Each row was made from one walk, in order. Every step used is in the known rows, and no mark comes twice. Write each row's walk.
Known rows
Y F E U R: [  9  -6  -5  20  -9 -38   3 -10  10 -29 -27  -8   2  13 -34 -62   0  23
  -5   2  -3  11 -17 -11  44 -14 -11   3 -21  -4]
X M U R F: [  3  -7  -7  41 -27 -28 -16 -11   4  -3 -10 -17   5  34 -11  16  11  12
  11 -13 -14  11 -27  -1  -1 -15 -18  -3 -65 -21]
F Y Q: [  2  29   1  15 -10  15  17   0  -1  13   6  -2  21  -6   6  24  19 -22
  15  -2  13   7 -12  -1  -7  10  -7  -5  15 -10]
L Q Y: [ 17  -5  -3 -24 -12  25 -16  35   7 -26 -20 -23   0  13   6  23   1  -9
  -7 -10  -8   6   0  10  23   8   0  12   2  14]
X Y: [ -9   3  -7   1  -8  -5   6  16   8   5  -6  -6  24   8   3  -5  24  -4
  11   2   9   3 -22 -13  -9  -9  -6  -7  15  19]
X Y Q: [ -6  25   1  18  -3  16  14  10   5   3   8 -11  40   6   9   1  54 -13
   7   7  19  -7 -22 -13 -16 -10  -3  -1  19  13]
Y U R: [  5 -14  -7  20 -13  -2   2  -2  -9 -10 -26  -9  20  21  -3  -5  -6  -7
  13  -7 -14  12 -25  -7  39   0   8  -7   2  11]
U R: [ 11  -4  -3   2 -31 -14  -1 -12  -5   4 -38 -12  10   8  -7   0  15  -1
   0  -9 -14  -8 -11  -2  25   6   1   2  -2   4]
M X Y U E: [-20  -9 -19  52  -7  15   4  27  -5 -31  30 -15  20  21  14  38  19 -13
  30   2   8  25 -22   1  -3 -48 -52  -3  20   6]
R F Y Q: [  6  32  -1  17 -14  12  13  -7 -12  36   2  13  21  16   4  41  29 -15
  26   3  21   6 -13   4  -9  16 -19 -18  -9 -28]
F E U R: [ 12   1   2  -4 -11 -25  -2  -9  20 -30 -28   0   0   5 -20 -72  -7  12
   5  -3   2 -16 -24   2  42  -5  -3  11 -30  11]
L U E: [ -4 -11  -4  38 -28 -15   9   0  -7 -27  -2 -14   5 -19 -16  41  50   2
   6   2  -1   6   3   7  -9 -17 -16   9   6  -8]
E U R: [ 15   3  -8   1 -19 -24  -4  13  22  -9 -12 -10  14  12 -15 -40  18  -4
   7  -6   8   6 -25   7  46 -13  -5   2 -22  10]
F R: [ 15  -6   1  -4  -9 -12 -12  -5  -1   0 -16  -5  -7  11  -5  15 -24   9
  -8  -3   1  -4 -36   0  -6  16  19  -3  16 -17]
U R F: [ 16  -2  -6   4 -33 -17  -6 -19 -15  25 -42   1   6  26  -9  11  27   9
  11  -9   0 -11 -17   5  18   8  -8 -11 -26 -18]
F Y: [ -4   9  -5  -1  -7  -3   7   4   4  13  -4  -2   9   2   4  18 -18 -16
  19  -4  -3  13 -22   0   4  11  -9 -12  14  -1]
M U R F E: [ -4 -10   4  23 -26 -13  -7 -14 -10   2 -28   9   1  30  -8 -23  16  33
   6  -9 -25 -17 -19   0  18  -2 -21   4 -46 -33]
E U R F Y Q: [ 20  33 -10  21 -32 -14   6   2   9  27 -11  -2  31  25  -9  -3  46 -18
  33  -5  25   8 -44  11  40   0 -21 -14 -28 -19]
Q Y F E: [ -4 -13   1   6  17   2   3  -5  -3 -32 -56 -12 -10   9 -18 -18 -25  18
  -5   2  -2  17  -1 -20   4  -4  -5  11  13   0]
E U R F Y: [ 15  12 -18   1 -31 -34  -1  11  13  32 -23   4  20  32 -14  -7   6 -10
  38  -8  17  19 -47  10  46  -5 -27 -20 -34 -10]
L Q Y F E: [ 12 -14   1  -7  -9  17  -8  11  -6 -51 -30 -18  -4  12 -11  -3 -11  18
 -18  -3 -19  11   8  -8  21  10  -7  15   4   4]
Y X M: [  7  -2   7  13  -3 -20  -4 -23  11 -45  23 -14   0   5 -13  20 -46 -17
 -11  12  13  31 -11  -5  -9   9   2  16 -21   4]
U R F Y Q: [ 18  28  -2  22 -44  -4  11 -21 -16  38 -33  -3  29  26  -2  33  44 -15
  30  -7   8   1 -27   4  18  19 -17 -15 -14 -25]
L U: [ -9  -7  -2  10 -30   1   6   2  -2  -4  -3 -18   6 -20 -11  12  44  18
   3   1  -4   5   0  -4   0 -13   8   0   2  -2]
R F E U: [  8   6   2  -6   7 -14  -4  -3  15  -8   2  25  -5  16 -17 -51 -21  19
  16   9  19  -3 -10   6  14  -7 -17  -1 -52 -14]
R F E: [  1  -1   7  -3  -9  -1  -2 -27 -13   3 -22  24 -11  16  -9 -20 -13  25
  11   5   1 -17   1  -2 -10  11 -11  -1 -36 -18]

Which walk is each row?
[ 10  -7   5   1  11  -7 -11  -9  18 -54 -19 -31  -5  13 -11  33 -58 -28
  -9   6  21  39 -25  -5  -1   2   4  22  -4  18] : Q Y X M
[ 10 -13  -1  19 -21  -4   0 -28 -24  -9 -42  15   5  37 -12 -22 -21  20
  23  -3 -17  -8 -27  -7  31  13   0  -9 -31  -9] : Y U R F E
[ -1 -10  -4  36 -19 -24  -9  -4  13 -28  -3 -30   5  13  -9  -4   5   4
  -1 -14 -21  14 -27  -5   4 -17  -6  11 -42  -4] : X M U R
[ 13   4 -10   4 -46 -20   1 -12 -13  44 -50   3  15  28  -6  26   5 -10
  33 -10  -1   3 -37   3  23  17 -18 -20 -14 -18] : U R F Y
[ -1 -14  -8   6  31  27  -4  26   2 -24 -29 -12  11  19   5   5 -37 -19
  16  -5   6  30 -22  -7  23  -5   6   0  15  25] : Q Y U
[ -1 -10   5  36 -22 -28 -12 -32   2 -24 -22  -6  -7  30 -18 -22  -8  28
   6  -6 -23  -6 -25  -6  -2  -4 -15  10 -74 -20] : X M U R F E
[  8 -11  -6  15  -5 -25  -6  -9  -7  -5 -12 -13  -1  17 -19  21 -19  23
 -12   0  -6  21 -31 -10  -5   7  12 -10  24 -33] : Y F R
[ 22   3 -13   5 -25 -28  -8   5  10  19 -24   0   9  33 -16 -24  20   6
  20  -4  16   5 -29  12  47 -10 -16 -10 -42 -11] : E U R F
[ 11 -11  -8   7   3 -20  -2   6  21 -42 -71 -24   3  20 -31 -54 -12  13
   2  -9   3  18 -30 -12  54 -18 -13  15  -4  15] : Q Y F E U R
[ 10 -11   2  14 -66 -18   1 -36 -21   3 -64  -7   1   8 -26  -6  44  40
  16  -3 -14 -21 -12  -5  15   7   3  -2 -31 -15] : L U R F E
[-12  25  -4  26 -17  25   6  17   1  -4  27 -26  23  12  18  19  68  -1
  11   4  20  -2 -13  -4 -17 -36 -26   3  15   0] : M X Y Q
[ -2  -9  -7  22 -28 -11   4 -12 -19   1 -48   7  35  42  -6 -28   3  14
  35   0  -7  -2 -50 -19  20  -3  -8 -16 -18  15] : X Y U R F E
[  6   9  -1  11 -23 -22  -2 -24   4   0  13   2   7  25 -13  56 -49 -22
  21  12  24  44 -37   0 -11  15 -17  -9 -31 -21] : R F Y X M
[  1   4   4  -6  14 -13   1   1  23 -31  10  11  -6  -1 -13 -72 -22  14
   3   5  13  -6 -11   1  17  -7  -7  12 -28  11] : F E U
[ 17   5  -3  17 -47 -41  -7 -32  -3   1 -26  -8  16  31 -19  47 -36 -22
  24   1  14  33 -50  -2  11  20 -13  -6 -32 -14] : U R F Y X M
[  8  -9  -8  21 -67 -22  -2 -20 -16  24 -50 -17  12  12 -20  23  67  24
  18  -6  -9   0 -18   1  18  -6   0  -9 -23 -22] : L U R F
[-12   2  -4  33 -11 -16  -4   2   8  -5  45   0  11  27  -8  50 -40 -16
  16   8   8  52 -44   2 -11  -1 -30  -3 -41 -38] : R F Y X M U
[ -8  -5 -12  35   9   2  15  16  -9 -20   9  11  24   8   2  48 -28 -38
  36   0   2  35 -21   3  10  -1 -33  -9  20  -1] : F Y U E
[ -3   0  -4  15  20 -21   6   1  12 -30  12   3   3   4 -27 -60 -18  20
  -4   9   8  23  -2 -10  24 -17 -16   1 -17  -3] : Y F E U
[-10 -13   2  26  18   1 -13  19  27 -59  14 -30   5  21  -8  28 -51 -24
 -13   2   6  51 -30  -4  -1 -19  -3  29 -20   1] : Q Y X M U
[ -4 -10   3  35 -26 -31  -8 -10  15 -43  19 -26  13  20 -15  17 -17  -8
 -16   0 -12  34 -31  -2  11  -9  -5  23 -35 -11] : Y X M U R
[ -5  -5 -23  31 -44   5  -5  11 -17  16 -15 -19  24  52  12  18  37   9
  41  -5   5  16 -45  -7  30 -32 -32 -23  -7  -5] : M X Y U R F
[-24   1 -19  29 -17  -1   3  16  -4  -1  20 -32  14  18   2  20  43  19
   9   3   1  29 -13 -16  -9 -48 -39 -12  26 -10] : M X Y F
[-18 -10  -3  43  11  -5   4  23   1 -26  32   3   7   6   1  28  20  -5
   0  -2  -8  12   1  12 -10 -22 -40  15  -9 -23] : M U E
[ -6   2 -15  22  -1   7   7  11 -16  33   9  18  21  29   3  27 -22 -14
  42   3   5  34 -33   0  14   8 -15 -32  -7 -17] : R F Y U
[ 12   4  -5   3 -51 -23   2 -15 -12  25 -30   6  15  34 -13  50 -14 -18
  22  -1   6  23 -42   4  27  24 -15 -10  -6 -26] : U R F Y X
[  4  -5   4 -11  10  10  -5  13  10 -33 -24 -14   6  13  -5  26 -32 -23
  -7   6  16  27 -22  -1  14   4   7  20  19   7] : Q Y X
[ 13 -19  -3  10  -6   8  -5 -14 -16 -20 -89  -4  10  42 -10 -14 -34   8
  26  -9  -8   3 -32 -12  38   9   1   1 -20   7] : Q Y U R F E
[ 32 -18 -14   0 -34  20 -18  29 -16 -12 -54 -18  21  46   2  32  12  -8
  15 -15 -12  21 -30   8  61  15  -4  -5 -18   1] : L Q Y U R F
[-13  -6  -1  35  13  -9  -7   7  17 -28  37 -18  -1   6  -2  -4 -13   3
  -4  -3 -11  25 -11  -4 -21 -21 -12   8 -37  -2] : X M U
[ -1   2 -12  41 -35 -29  -8  -6   6  15 -13 -15  16  32  -8  29  -3  -5
  29 -14 -12  24 -45   1   3  -2 -27 -13 -52 -23] : X M U R F Y
[ -1  -9 -14  18 -12 -24   0   8   0   1 -11 -22  22  25 -16  16  13  14
   0   3   2  21 -57 -24 -11  -4   4 -17  39 -12] : X Y F R
[-10  -8 -19  31 -36  13   1  19  -9  -7 -10 -31  27  30  13   9  23  -2
  30  -9  -7  18 -42  -9  32 -35 -23 -11  17  19] : M X Y U R
[ 27 -16 -10 -10 -20  -1 -23  28  -2 -32 -32 -39   1  26 -11  47  -4  13
 -22  -9 -10  28 -33  -1  24  11  10   3  28 -18] : L Q Y F R
[ 13 -12 -11  25 -25  -7  -1 -10 -24  13 -30   3  19  38  -6  12   7   1
  24  -5  -9  15 -29  -2  36   2  -8 -19 -25 -10] : Y U R F
